Every row comes from one small tree of marks. Brackets hold a mark, then the marks that hang from it, in the order of their numbers. Every link used is in the known rows. Which tree was each row made from?
In the rows, 128 means zero.
Known rows
{Q_392 {Q_148 {Q_32 Q_641}}}: [131 137 170 147  91 102 150 118 114 145 114  96 128 173 157 117 168 114
 136 153 102 149 146 120 149 128 124 127 126 110 104 120  95 119 121  98]
{Q_148 Q_392}: [144 160 125  83  90 124 134 119 153  98 103 138 153 118 149 141 119 117
 133 126 137 136 108 145 166 127 113 148 103  96 137 113 144 118  99 140]
{Q_193 {Q_763 Q_392}}: [108 127 113  56 143 154 119 122 145  88 127 127 157 134 175 138 117 156
 116 103 140 135 120 106 143 147 123 141  90  77 143 151 138 143 125 134]
{Q_193 {Q_763 Q_737}}: [118 146 111 136 161 175  58 170 161 125 138  99 160 105 191 101 137 155
 129 119 138  99  94 115 123 137 116 179 112 110 144 140 117 128 111 154]
{Q_4 {Q_392 Q_518 Q_641 Q_763}}: [147 123 190 151 145 153 124  98 118 105 160 155 116 106  77 141 137 127
 136  98 127 120 187 128 125 146 192  66 142  75  90 106 144 136 153 133]
{Q_148 Q_32}: [133 125 152 107 113  94 121 138 145 122 115 116 132 165 165 132 154 101
 109 142 117 165 101 171 158 129 119 145 109  82 111 112 148  80 112 135]
{Q_641 Q_32}: [135 140 115  72 111 148 126 189 145 136 123 140 115 135 113 142 155 128
 154 142 143 164 146 172 125  83 129 127  85 130 132 131 156 115 140 129]
{Q_4 {Q_392 Q_518 Q_763}}: [111 121 173 129 130 170 124  96 143  98 156 149  97 132  95 126 140 127
 142  96 134 135 178 126 144 127 144  50 133  71 102  96 153 128 136 134]
{Q_641 {Q_32 Q_148} {Q_392 Q_4 Q_518}}: [ 94 143 102 132 127  61 185 169 118 186 143 208  49 108  74 162 128  92
 171 134 178 198 179 125 111  39 122  90 139 205 136 183 172 149 162 128]
{Q_193 {Q_763 Q_392 Q_737}}: [103 131 103  97 171 163  81 127 149 106 143 126 174 123 206  94 120 159
 114 108 147  94 105  96 106 157 128 180 110  88 148 154 115 146 101 158]
{Q_763 Q_32}: [104 107 100 128 120 147 134 133 149 120 113 146 124 181 131 140 134 145
 110 146 121 139 100 133 158 124 123 148 109 137 152 139 142  98 112 120]
{Q_4 {Q_392 Q_148 Q_518 {Q_641 Q_32}}}: [178 157 141  98 102 183 162 131 128 112 141 158  65 110  75 142 175 129
 175  94 137 159 208 121 106 102 185  83 130 122  91 122 109 157 131 122]
{Q_32 Q_641 Q_763}: [ 86 131 139 142 129 132 127 135 102 139 111  84 168  85 140 103 148 133
 107 143 147 121 153 111 174  98 119 139 111 157 148 110 122 102 147 115]
{Q_148 {Q_32 {Q_641 Q_392} Q_763}}: [118 130 174 145 160  45 131 128 109 165 103 102 164  99 130 115 132 127
 102 146 158 162 115 143 195  70 136 160 127 159 145 120 125  69 161  93]
{Q_148 Q_32 {Q_392 Q_641}}: [200 154 161  92 103  44 142 114 121 109 107 126 174 110 155 146 120 104
 105 134 110 151  91 168 138 161 153 172 122  86 102 118 132  82 123 141]
{Q_4 {Q_392 Q_641}}: [135 111 171 119 120 167 133 136 136  81 130 135 139 104 129 138 168 121
 127 116 147 107 179 148 154 129 188 160 116  97 118  98 147 114 117 124]
{Q_193 {Q_763 {Q_32 Q_641} Q_392}}: [ 97  91  85  96 152 119 124  96 120  95 120 123 178 171 172 118 117 187
  76 134 155 122 138  66 162 141 148 153  97 138 181 177 114 144 145  98]
{Q_641 {Q_392 Q_518 {Q_763 Q_193}}}: [133  84 133 143 155 119 107 122 146 142 161 222 107 143  69 169  93 128
 134 111 139 146  98 129 138  54 143  42 170 128 118 107 144 126 142 106]
{Q_193 {Q_763 {Q_392 Q_4 Q_148}}}: [ 87 155  94 108 115 177 167 110 132 123 122 126 119 185 150 145 109 143
 147 142 115 141 152  51  82 179  97 120 131  87 116 147 136 183  90 116]
{Q_392 Q_763}: [100 125 152 144 127 156 114 142 127 141 130 136 133 148  99 139 120 127
 152 134 106 123 125 156 127 136 112  93 118  83 107 112 155 119 146 129]
{Q_737 Q_518 {Q_763 {Q_32 Q_641}}}: [130  70 144  99 130 135 140 102 145  93 125  52 144 160 157 128 162 157
 114 177 145 101 148 171 171 148 163 186 111 210 200 148 108 154 161  78]
{Q_193 {Q_763 {Q_32 Q_148}}}: [ 71 118  84 145 138 116 137 148 124 113 107  83 105 133 160 130 104 155
 110 116 130 127 106 120 157 132  77 153 103 175 182 193 120 118 145 129]
{Q_737 {Q_763 Q_193 Q_392}}: [114  69 111  70 100 129 131 117 168  68 165 116 151 159 163 119 117 145
 103 119 156 114 138 144 115 105 145 150 131 137 172 117 129 117 129 120]
{Q_641 Q_392}: [108 127 151 106 134 130 132 150 160 142 119 188 123 126 116 153 139 132
 155 130 159 150 107 160 180  65 142 152 117 122 138 127 152 111 125 111]
{Q_193 {Q_763 Q_32 Q_737}}: [110 123  68 150 175 164  64 152 159 118 130  99 147 157 178  99 124 172
 105 133 134  96  71  97 121 147 113 190 119 154 171 162 106 122  93 140]
{Q_392 {Q_148 Q_32} Q_518}: [154 159 162 122  98 112 155  94 132 128 124 142  81 174 142 137 158 102
 138 111  88 191 116 133 137 145 110  77 143  79  84 126 103 109 101 134]
{Q_392 Q_4}: [ 86 126 124 147 102 150 149 160 141 143 132 151 125 163 135 155 149 104
 130 172 122 142 155 120 120 138 111 134 130 115 118 108 176 127  89 127]
{Q_392 Q_148 {Q_641 Q_32}}: [166 157 124 109  99 164 152 182 115 152 120 143  99 123  82 152 152 135
 182 131 107 152 153 149  86 113 154 124 119 140  98 137 114 154 137 115]
{Q_4 Q_392}: [ 96 119 155 103 104 183 134 133 163  80 128 122 120 135 147 118 167 118
 135 120 158 122 169 149 177 106 142 154 108  89 128  95 155 109 106 124]
{Q_4 {Q_392 Q_148 Q_518 Q_641}}: [151 145 172 131 106 193 168  94 126  91 142 150  81 113 108 141 164 125
 156  80 119 138 187 107 137 138 176  94 151  90  88 109 105 156  97 124]

Which tree is each row?
[137 166 123 133 106 101 151  89 126 137 143 172 125 137  84 155  86 105
 136 150 109 155 144  96  97 161 103  53 156  93 103 114 172 155 110 143] : {Q_148 {Q_392 Q_4 Q_518 Q_763}}
[177  91 132 119  96  34 107 103 116 113 137 104 190 158 139 121  88 114
  89 157 115 113 118 119 146 132 119 105 142 102 127  95 130 103 154  98] : {Q_148 {Q_32 Q_641} {Q_392 {Q_763 Q_193}}}
[136 121 159 128 172  90  92 113 109 146 101  19 173  94 213  72 166 113
  91 162 145  81 107 146 157 158 114 200 113 163 156 104  94 124 136 119] : {Q_148 {Q_32 Q_641 {Q_763 {Q_737 Q_518}}}}
[124 127  72 173  97  52 193 114  97 131 109 140 128 122 111 152  79 109
 107 162 122 111 133  95 111 170 107 174 144 196 157 174 147 141 118 132] : {Q_763 {Q_32 {Q_148 {Q_392 Q_4 Q_641}}}}
[148 180 120 131 116 161 152 177  91 171  98  88 107  84  75 135 134 142
 163 123 108 144 135 141  82 118 126 129 120 174 115 121  98 136 150 119] : {Q_392 Q_148 {Q_641 {Q_32 Q_763}}}
[148 167 167 159 122 111 153 124  89 150  92  64 125 115 126 129 134 118
 122 130  78 144  96 139 119 164 122 138 140 124  97 108  95  86 121 126] : {Q_392 {Q_148 {Q_32 Q_763}} Q_641}
[151 150 152 154 112  48 160  87  84 131 126 148 118  51  89 145  73 106
 140  81 107 126 143 127 120 164 121  78 142 124 108 163 121 147 175 162] : {Q_32 {Q_148 {Q_392 Q_518 Q_641 Q_763}}}
[137 138 104  76 169 171  88 169 139 161  97  57 127  81 163  93 154 126
 140 151 157  87 101 173 110 123  96 192  94 193 161 114 118 150 137 141] : {Q_641 {Q_32 {Q_763 {Q_737 Q_518}}}}
[136 102 104 218 180 145  72 138 115 163 148 135 152 148 107 110 105 159
 112 142  95  65  92 121  86 175 152 152 144 153 132 135 112 129 133 134] : {Q_392 Q_641 {Q_763 Q_32 Q_737}}
[162 185 123 127 125 152 158 145  89 164 115 125  88  73  72 146 141 130
 160  96 109 173 144 120  83 109 138  81 134 170 105 133  95 144 152 136] : {Q_392 Q_148 Q_518 {Q_641 {Q_32 Q_763}}}
[164 139  86 123 127  64  77 113 147 116 118  62 186 109 192  73  93 108
  71 133 138  91  42 117 125 125  78 187 149 140 155  84 107  65  84 153] : {Q_148 {Q_32 {Q_763 Q_193 Q_737}} Q_392}
[116  63  44 169 141 156  71 142 163 121 155 140 141 184 159 102 121 150
  82 147 137  72  63 107 122 105 115 181 142 171 169 113 112 105  82 131] : {Q_763 Q_32 Q_193 Q_737}
[ 87  84 129 199 140 116 161 111  93 111 119 111 101 124  81 116  99 142
 124 114 123  82 163 131 134 157 143 129 133 159 140 149 140 124 175 114] : {Q_4 {Q_392 Q_641 {Q_763 {Q_32 Q_148}}}}
[124 134 141 175 163 153  68 116 135 152 168 159 121 129 120 105 130 124
 136 108 117 115 115 121  97 139 125  85 151 100 108 124 121 138 125 163] : {Q_392 Q_518 {Q_763 Q_737}}
[190 166 138  93 110  94 145  95 126  96 132 182 149  76 131 163 123 113
 118  95 123 152 120 126 143 147 167 110 130 103 107 131 126 129 115 155] : {Q_148 {Q_392 Q_518 Q_641}}
[ 70 134 151 173 153  59 166 108  88 168 114 136 109  23 107 108 126 117
 123  99 179 149 162 100 195  46 113 102 138 217 163 166 113 114 180 122] : {Q_32 Q_148 {Q_641 {Q_392 Q_518}} Q_763}
[163 155 155 106 105  61 127 100 131 125 108 104 158 151 124 136  91 109
 126 138  96 146  91 167 133 165 100 117 128  60 106 108 152  92 139 135] : {Q_148 Q_32 {Q_392 Q_763}}
[145 159 175 149 117 117 140  85 114 152 128 133  76 183  97 135 121 113
 154 113  62 180 110 126 101 162 107  44 156  73  74 122 110 126 127 130] : {Q_392 {Q_148 Q_32} Q_518 Q_763}
[105 107  82 161 146 156  62 155 145 137 129  84 160  97 172  82 121 135
  94 128 143  66  80 116 114  93  84 161 142 163 158  81 108  94  93 147] : {Q_32 {Q_763 Q_193 Q_737}}
[ 86 120 122 209 150 157  87 153 129 184 158 133 136 163 120 112 122 117
 142 179 118  83 141 103  55 163 100 124 156 112 112 114 158 148  99 142] : {Q_392 Q_4 {Q_763 Q_737}}
[139 132 139 152 137  82 151 160  76 168 149 154  78  67  59 150 113 119
 153  90 120 159 175 158  77 119 137  46 126 161 107 175 129 153 217 146] : {Q_392 Q_518 {Q_641 {Q_32 Q_148}} Q_763}
[187 163 130 116 105 156 155 151 109 151 136 177  78 111  76 163 158 128
 173 104 108 181 162 132  85 112 164  80 130 138  87 145 100 161 142 130] : {Q_392 Q_148 Q_518 {Q_641 Q_32}}
[133 109  81 140  85 110 132 122 137 128 134 147 159 174  97 155  65 109
 122 176 113 101 123 100  90 142  86  85 163 111 120  83 179 142 104 112] : {Q_148 {Q_392 Q_4 {Q_763 Q_193}}}
[114  74  80  79 173 161 113  69 146 108 110 131 139 180 198 105 129 150
  98 144 150  66  79 130 138 178 129 210 107 150 181 143 105 171  95 131] : {Q_763 Q_32 Q_392 {Q_737 Q_518}}
[116 135 123 100 135  71 170 161 131 162 132 200  56  83  85 147 131 110
 171  91 181 198 151 153 150  22 123  96 119 196 147 187 141 133 182 133] : {Q_641 {Q_32 Q_148} {Q_392 Q_518}}
[144  85 146 165 101 195 128 125 125  98 144 118 111 156  72 138 111 141
 154 114  98  74 161 109  97 135 153  82 168 100  94  72 118 153 128  92] : {Q_4 {Q_392 Q_148 Q_641 {Q_763 Q_193}}}
[113  94 127  56 160 170 108  90 150 111 122 131 147 137 209 102 147 119
 119 132 154  66 108 147 135 166 131 190 102 113 149 127 118 182  94 143] : {Q_763 Q_392 {Q_737 Q_518}}
